Each row was made from one small tree. Brackets hold a mark, then the marks that hang from it, in alphabetical order. Every link used is in the known rows. Write each row's tree.
Known rows
[E P]: [ -1  13  18  19 -11  18  -9   3   5  -1  -1  -7  -4   3   4  -8  -3 -23
  -5 -12  12   9  10  16  -9  12  -4  16  17  10 -11   4  12  -5 -10 -13
   2   1 -22   8  28  10   6 -12  22  -7  -2  -5   9 -19   9  15]
[S [V [E [P T]] U]]: [-10   6  40  10  -8  17  -7  24 -28   5   3 -15  -9  -6   4 -37   2  -2
  -1   4  -9  -4  58   4 -13  42  11  30  -2  33   3  14   9  52 -46 -26
  -6  21 -17   1  19   9  14  -7  14  22  -8  19  25 -17  54  13]
[K [Y V]]: [  1 -12  30  19   0  -5 -28 -12  -1  24  15 -18  -1   0  22 -22 -13  10
   2  -9   6  12 -20  25 -14   2 -32   6   2  -5  -5   6   7 -20   2  -3
  14 -17   6   3  16  -7   6 -14   7 -25 -15   0   1  -9  11  -9]
[W Y]: [  3 -10  24   9   4   2 -17   1  26   3   0 -13  -4  11  15 -28  -2  18
 -10 -18  -5   7 -13   8 -14 -11  -2   2  10   5   3  13   9 -34 -17 -11
  11  -9 -17  -1  14   4   0 -15   8 -11 -19  -1  11 -13  -5   5]
[U [V C E S T]]: [  5 -15 -33  25   9  22 -55 -11  27   7  24 -27  23  15  16   1  16  57
 -17   7 -63  -8  -9  -4 -26   4   8   3  40 -44  -3  12  38  -2  -2 -11
  -5 -19 -33  14  25   3   1 -16  20   6 -19  -6   0 -14  19 -12]
[K Y]: [  7 -24  22  15  10   2 -30  -6  -1  15   6 -12   0   7  14 -15 -14   2
   5 -13   7  17 -12  23  -9  -6 -14   3   4   1 -10   8   4 -21  -1  -2
  13  -2   1  -3   8  -9   2  -8   9  -7 -12   0   9  -8   2   3]
[T P]: [  3  -1   4  16   4  -9   2 -15   7  -2   3 -16   8   4  12   9  -2   1
   4 -16  24  17  -2  24  -6 -23  -5  -8  -2  16 -11  14   8 -14   2  -6
   3   0  -5  22  12   1   2 -13  21  -1  -6  -5  -4 -13  -6  12]
[V T U]: [  1 -27   2  11   2   4 -16 -24   9   8   8 -22  21  22  10 -28   2  10
   7   3  -2   7  -4   4   5  -6  11  10   7 -13   6  15  16 -28  -7 -11
   7  -9  -7  16  10  -8  11  -4  31   0  -9  -5   7 -10  24  24]
[Y P [V E] W]: [ -3  23  29  -3 -16  -3 -13   6  -3  -1   9 -16  -2   0  15 -49  -1  12
   5  -3  57   1   8  39 -26  26  -8  18 -18  30   6  15  15  51 -20  -4
   8  -2 -14   3  44  10   1  -2  26   2 -13   6 -11 -13  28   1]
[K [Y [V S] W]]: [  1 -28   4   9  -2   7 -29 -16  20  21  21 -25  -5   5  15 -19  -6  36
  -4  -4  12   8 -40  35 -26   8 -16  26   8  -8 -12  18  29  14 -11  -5
  -1 -11   9  -3   9  -3   5  -9  13  -8 -17   0   1 -17  18 -22]
[Y [V C T] [W S]]: [  3   4  18   8 -17   0 -50 -36  21  -8  26 -23  26  17  32  25  17  22
   6  21  28   7 -21  38 -23  12   6  15   9  -2 -19  11  22 -39   7   6
   0 -16 -22  31   5 -10   6  -6  10 -11 -16 -10  -5 -15  18  -3]
[Y [V U] [W S]]: [ -1  -1  21  -1 -16  -7 -19 -25  -1  -3  11  -7   8   4  16 -38  10   9
   2   4  37   2  18  40 -18  24  13  34  -5  27 -13  16  29   5 -18   3
   0 -14   1  18  14 -15  12   2  18  10 -14  11  -4 -15  33   6]
[K [Y [P T] V]]: [  0  -3  29  18  -6   0  -4  -4 -26  27  24 -32   3   0  24 -18 -14  16
  24   2  18  13 -42  36 -16   0 -49   8  -1  29 -12  26  -6 -49   7 -22
  11  -8 -17  -5  17   6   0 -13  11 -17 -20  12 -13  -7  24   3]
[V E S U]: [  2 -21 -22   7   1   2 -13   1  10  17  -1 -14   1   4   6 -40   0  40
 -21   4 -16   1  31   8 -16  15  23  22   7  -9   5  23  34  51 -30 -13
 -12  -3   5   0  30 -10  10  -2  27  25 -19   4   7 -10  22  -5]
[Y V]: [ -4   6  12  14 -16  -2 -13 -11   3  17  16 -17   6  -9  12  -1   1   7
  -7   0   9   7 -22  15  -8   2 -24   7  -7  -3   8   8  12  -8   1  -9
  15 -13  -1  13  19   0   8 -10  10 -17 -11  -4  -7 -13   7  -5]
[Y [V C T]]: [  0  -5  -3  24 -15   6 -37 -25  19  12  27 -33  26  11  24  24   9  23
  -1  18  -4   7 -37  11 -11  -7  -9  -2   2 -25  -3   9  15 -64  19  -8
   9 -21 -22  25  10  -4   8 -15  12 -22 -14 -14  -9 -12   9  -9]
[V S]: [  6 -11 -24  15  -5  10 -11  -3  26  14   6 -12   1   3   5  10   0  24
 -18   4 -12   6 -25  11  -4  -1   4  12  14  -8  -6  14  23  -1   0 -19
  -9  -4  -3   4  14  -2   5  -5  20  -4 -13  -8   7 -16   1  -1]
[W [S [V U]]]: [  6   8  13   1  -7   9 -23  -3 -15   0   4   5  12   3  20 -20   8  -9
  -3  10 -13   4  49  26  -9  32  24  15  -5  16 -13   8  19  -5 -11  -9
  -5   2 -16  14   2 -13  16  -2  11  18 -11  10  10 -15  29  14]
[U V]: [  1   7  -8  16   5  10 -22  -7  14  -3   9  -9   7   0  -1 -23   3   8
  -2 -17 -24  -6 -13   2  -8   1 -10   6  18  -6   4  -2  16  -7   4 -12
  15 -14 -23   9  15   9   3 -10  13  -1 -13   5  -5 -10  13   5]
[U [V E S [T P]]]: [  5 -11 -23  23  18   6 -13 -21  17   3  15 -23  21  22  23 -16   7  38
   3 -13 -50  -7 -13   3 -18  -8  -6   0  33 -27  -2   8  34  39  -9 -11
  -5 -11 -15  17  28  16  -3 -16  30  13 -12  -8  -7 -17  21   1]
[U [V S]]: [  5  -9 -36  20   4  20 -19  -6  29   8  15 -13  10   1   2 -10   7  29
 -16 -10 -47 -11 -29   3 -10  -3   1   8  25 -25  -7   9  34  14   4 -18
  -1 -15 -17   8  15   7   2 -10  18   2 -16  -1  -2 -15  11  -3]
[P T]: [  0 -10  23  16  -6  -4  -6  -2   1  10  10 -21   0   0   4  21  -2  19
   3  -1  15   5 -29  12  -5  -5  -8  14   5  26  -3  20   0 -14  -2 -22
   9  10   0   6  -4  -4   4 -11   4   0 -16   2  11  -9   3   9]
[W S]: [  9  12  19   9  -9  -2 -21 -11  -1  -5   2   2  10   3  22  13   5  -4
  -1   0  16  14  15  28  -8  12   5  13  13  17 -19   7  11 -18  -3  -4
   4  -1 -13  12  13  -7   4  -2   6  -5 -14  -6   5 -14  -5   9]
[W S Y]: [  9   3  35   6   2  -4 -25  -5  11  -4  -1   0   2  15  30 -12   2  10
  -5 -11   6   9  14  23 -19   4   2   8  21  16 -12  14  11 -40 -18  -5
   3  -8 -20   1  15  -1   1 -13   3 -13 -20   1   5 -16  -6   6]
[V E T]: [  1  -9  33  14   2  -3 -30  -7   7   2   5 -16  10  15  18  -9   0  18
   1   0  -6   7  11   3  -8  14  -6   8  10 -10  16   9  11  21 -16  -7
  11   2  -6   5  25  -5   5  -8  15  -1 -11 -12  15 -12  13  10]

Which tree is each row?
[  2 -16 -39  23  -5  24 -29   5  11  12   2 -16   1  -1   7 -27   9  38
 -32  10 -17   5  43  14 -26  22  36  21  19 -14 -18  19  42  25 -30 -12
 -25  -6 -27   7  38   1  10  -9  33  15 -12   3   4 -14  26  -2]
[V C [E P] S U]
[  0 -18   2  10   2  14 -42   3   7   3  12 -21  19  14  14 -26  12  26
 -12  20 -33   0  43   4 -19  20  36   3 -14 -25   3  17  22 -13 -21  -8
  -1   2 -24  16  12 -15  16  -8  18  19 -11   2  16 -10  42   5]
[S [V C E T U]]
[  1   7 -42  27   2  34 -46  10  20   1  11 -13   1  -2   7 -10  14  38
 -27  -6 -46  -8  19   7 -35  17  13  10  35 -30 -17   2  42  35 -20 -14
 -14 -15 -44   9  42  21   0 -17  26   8 -13   1   0 -19  24  -9]
[U [V C [E P] S]]
[ 13  15  21   4  -2   3 -12   7   2  -6   0  -3   8  16  39 -21   0  23
   7  -4  20  10   0  37 -23   3  -5   3  23  32 -15  15   7 -56  -9 -13
  -4 -15 -41   1  27  16  -5 -10  21 -12 -20   3 -12 -17   2  15]
[W S [Y P]]
[  6 -43 -51  19  -3  18 -33 -25  33  17  19 -32  29  22  12   2  10  56
 -13  21 -30   4 -14   7 -11  -7  29   8  12 -35 -14  27  34 -65   2 -14
 -14 -14 -23  21   4 -13  11  -8  37   5 -15  -9   1 -10  20   4]
[V C S T U]
[  9 -14  18   0   6  14 -17   2   2   0   9 -17  -6  13  13 -44 -12   6
  18 -12  56  15 -20  47 -19   5  -5   8  -7  37 -18  19   5 -21  -4  -1
   8   0 -17  -9  14   3  -5  -3  29   1 -12   5  -3  -9  15  14]
[K [Y P W]]
[  3 -39 -40  19   0  10 -40 -14  19  16  14 -29  21  20  15 -13  10  62
 -20  23 -31   2  16   6 -18   3  33   7  15 -36  -6  27  36 -15 -17 -11
 -15  -9 -14  14  19 -15  11  -8  28  14 -20  -5   4 -11  25   0]
[V C E S T U]
[ -4   8   2  12  -4  28 -36  18  -5  -6   3  -9  -2  -5   7 -44   9   1
 -21  10 -17   4  76  15 -21  38  40  11  -6  -1  -9   8  26  23 -36 -12
 -14   4 -35  10  25   0  15 -11  16  22  -3  11  14 -16  43   6]
[S [V C [E P] U]]
[ -4  -5  22   1   2   5 -20  17  -9   6  -1  -6  -1   0   6 -55   2   6
 -11   3 -27  -1  59   6  -9  33  23  13 -18   3  13  12  21  51 -35 -11
   1   8  -3   0  20  -9  15  -3   8  24  -9  13  19 -12  37   6]
[S [V E U]]
[ -1  28  59  15 -10   2 -31   0  -9   0  -1   0 -10   2  40 -49   0  10
  -3 -10   1   5  46  27 -35  36 -17  27  32  15  -5   4  22  29 -45  -4
   4 -18 -31   2  52  20   0 -19   1 -14 -14   5   0 -24  25  -5]
[W S [Y [V [E P]]]]
[  1 -22  -7   8   3  21 -42 -12  13   5  18 -24  26  19  14  -5  13  16
  -3  21 -35   3  15   9 -12   5  27  -2 -14 -23  -6  16  18 -61   3 -12
  -4  -3 -29  22  -7 -16  17  -8  20   6 -10  -2  12 -10  35  12]
[S [V C T U]]
[  9   7  12   9  -9  17 -57  -9   5  -9  20 -10  29  19  33  44  15   2
   0  25 -25   8  17  22 -16  22  15  -6   3 -13 -21   5  12 -64   7  -6
  -3   4 -37  27  -6 -12  12 -10   0  -4 -14 -12  14 -17  17   5]
[W [S [V C T]]]
[ -4 -13 -10  20  -9  16  -3  10 -11  15   1 -21  -7   1  -2 -27   0  37
 -13   6  -8  -1  27   7 -17  26  12  39  34  19 -10  26  28  60 -42 -29
 -17   5  -9  -3  30   9   9  -6  26  21 -16  13  13 -17  39  11]
[V [E [P T]] S U]
[  3   8  31   2   0   5 -26   7 -19  -1   1   7   7  -6  23 -37   8  -6
  -4   9 -16   3  78  22 -19  48  28  19  -4  12  -4   7  24  46 -35  -5
  -5  11  -9   8  22 -12  13  -4   3  27 -12  13  17 -13  36   6]
[W [S [V E U]]]
[  0  11  13   8  -6   5  -4   2   4  14  12 -20   2   4  29 -44  -5  27
   3  -5   8   5 -30  24 -16  -2 -28   5   0  16   7  18   8 -41  -6 -17
  10 -26 -33   0  33  22  -3 -14  20 -25 -18   4 -23 -16  12   2]
[W [Y P V]]
[  5  23  -3   5 -20   6 -24 -14   0  -9  20 -13  19   0  29   8  14  18
   0  19  60   9  -9  60 -35  16   7  11  -9  34 -30  19  17 -37   6  -1
  -5 -15 -38  22  24   3   2   1  24  -6 -16   3 -22 -13  14   1]
[Y P [V C] [W S]]
[  5 -13 -29  20  -1   9 -44   7  23  11   9 -18   4  -5  10  18   5  51
 -29  13 -20   8  12  15 -27   7  21   7  14 -19 -11  21  30  11 -14  -8
 -12   4 -13   6  23  -8   5  -9   8   7 -18  -7   6 -11  -2 -15]
[V C E S]
[ -5  17  29  20 -11  26 -32  32 -15  -3  11 -17  -7  -9   9  17  10   9
 -11  14 -13   1  40  13 -30  39  13  11   1  21 -11  13   5   8 -26 -23
  -9  22 -33   5  15   9   9 -14   1  12 -11   7  23 -17  29  -1]
[S [V C [E [P T]]]]
[  6 -12 -59  24   6  24 -39  -7  35   5  21 -20  14   1   4  16  16  49
 -25   3 -53  -9 -32   5 -22 -10  12   2  24 -31 -13  10  34 -28  14 -15
  -8 -18 -29  13   8   6   2 -13  20   0 -19  -2  -7 -12   5 -13]
[U [V C S]]
[ -3 -17  29   4   3   8 -25   6  -2   5   6 -14  14  16  17 -45   4  11
   2  10 -26  -2  46   0  -6  30  16  14  -9 -12  16   9  18  37 -27 -11
   4   7  -8   8  17  -8  15  -6  15  18 -10   4  21 -13  45  10]
[S [V E T U]]
[  1 -13 -29   7  -6  15   8  -4  13  27  11 -26   5  12  26 -73   0  63
  -9   5 -25  -2 -33  21 -21  -3  -6  13  11   1   3  34  33 -31 -18 -26
 -10 -33 -29  -1  31  18   4 -11  38  -9 -22  11 -22 -18  29  -1]
[W [Y P [V S U]]]
[ -3   5  28   9 -11  -1   8   7 -14  15  17 -32   1   2  27 -31  -6  45
  13   1  11   2 -51  22 -19  -7 -34   9   5  35   5  31  -4 -52  -5 -31
   7 -15 -30  -1  20  21  -3 -16  12 -21 -22  12 -15 -13  19   3]
[W [Y [P T] V]]
[  7  14  31  10  -8   1 -19 -20   2   1  17 -16  23  27  53 -25   4  24
  21   7   3   8 -27  32 -23   8 -29   8  21  11  -4  14  10 -65  -3 -12
   5 -31 -44  12  33  17  -2 -15  20 -28 -21  -5 -20 -20  25  13]
[W S [Y P [V T]]]
[ 13  11  43 -10   2  18 -27   7 -12 -10  11   1   3  15  34 -24  -1 -10
  21   1  30  13  20  58 -30  33   9   9  -2  43 -33   9   7 -20  -9  -2
  -5  13 -28  -2   9  -1   1   0  11   6  -9   6  11 -17  29  17]
[K [Y P [W [S V]]]]
[  2   9  34  14   1  -7 -21   6 -26  20  11 -17  -1  -2  30 -53 -15  20
   9  -2  17  15   3  37 -27  17 -35   8  -7   9   0  13   6  19 -10  -6
  11 -13 -16  -8  50   7  -2 -12  14 -13 -17   5 -12  -8  25  -5]
[K [Y P [V E]]]
[ 11 -10  39   1   7   0 -39 -16   4  -9   7   0  -2  13  20 -12  -6  -5
  13 -13  48  15   9  47 -24  13   6  18  14  26 -35   7  11  -6 -11   8
   4   3  -3  -1   6 -20   0  -3   5   4 -12   3  21 -12   8   5]
[K [Y [W S]]]
[  2  -3   7  24  -8  22 -27  -5  15   5   5 -17   1  21  23  -7  -1  17
  -8   3 -23   3  15   3 -16  24   2  23  32 -17  -1   4  29  41 -30 -16
  -7  -3 -19   6  41  12   5 -13  28  -1  -8 -16  17 -25  24   8]
[V [E P] S T]
[ -1 -10   6  15  -4  -3 -23  11  23  21   8 -19  -9   0  26 -39  -3  59
 -25  -2 -35  -1 -10   7 -28  12  -9  16  19 -21  14  17  31  40 -35 -15
  -3 -15  -3  -6  36  11   2 -17   5 -11 -25   1   0 -18  10 -25]
[W [Y [V E S]]]
[ -1   2  39   6   0   8 -34   8   1   0  10 -13   9  12  19 -11   1   3
   0  11 -31   1  30   0 -11  33   1   5  -6 -14  14  -1  10  25 -21 -10
   6  11 -11   8  18  -2   9 -11   3   9 -10  -7  22 -16  29   0]
[S [V E T]]
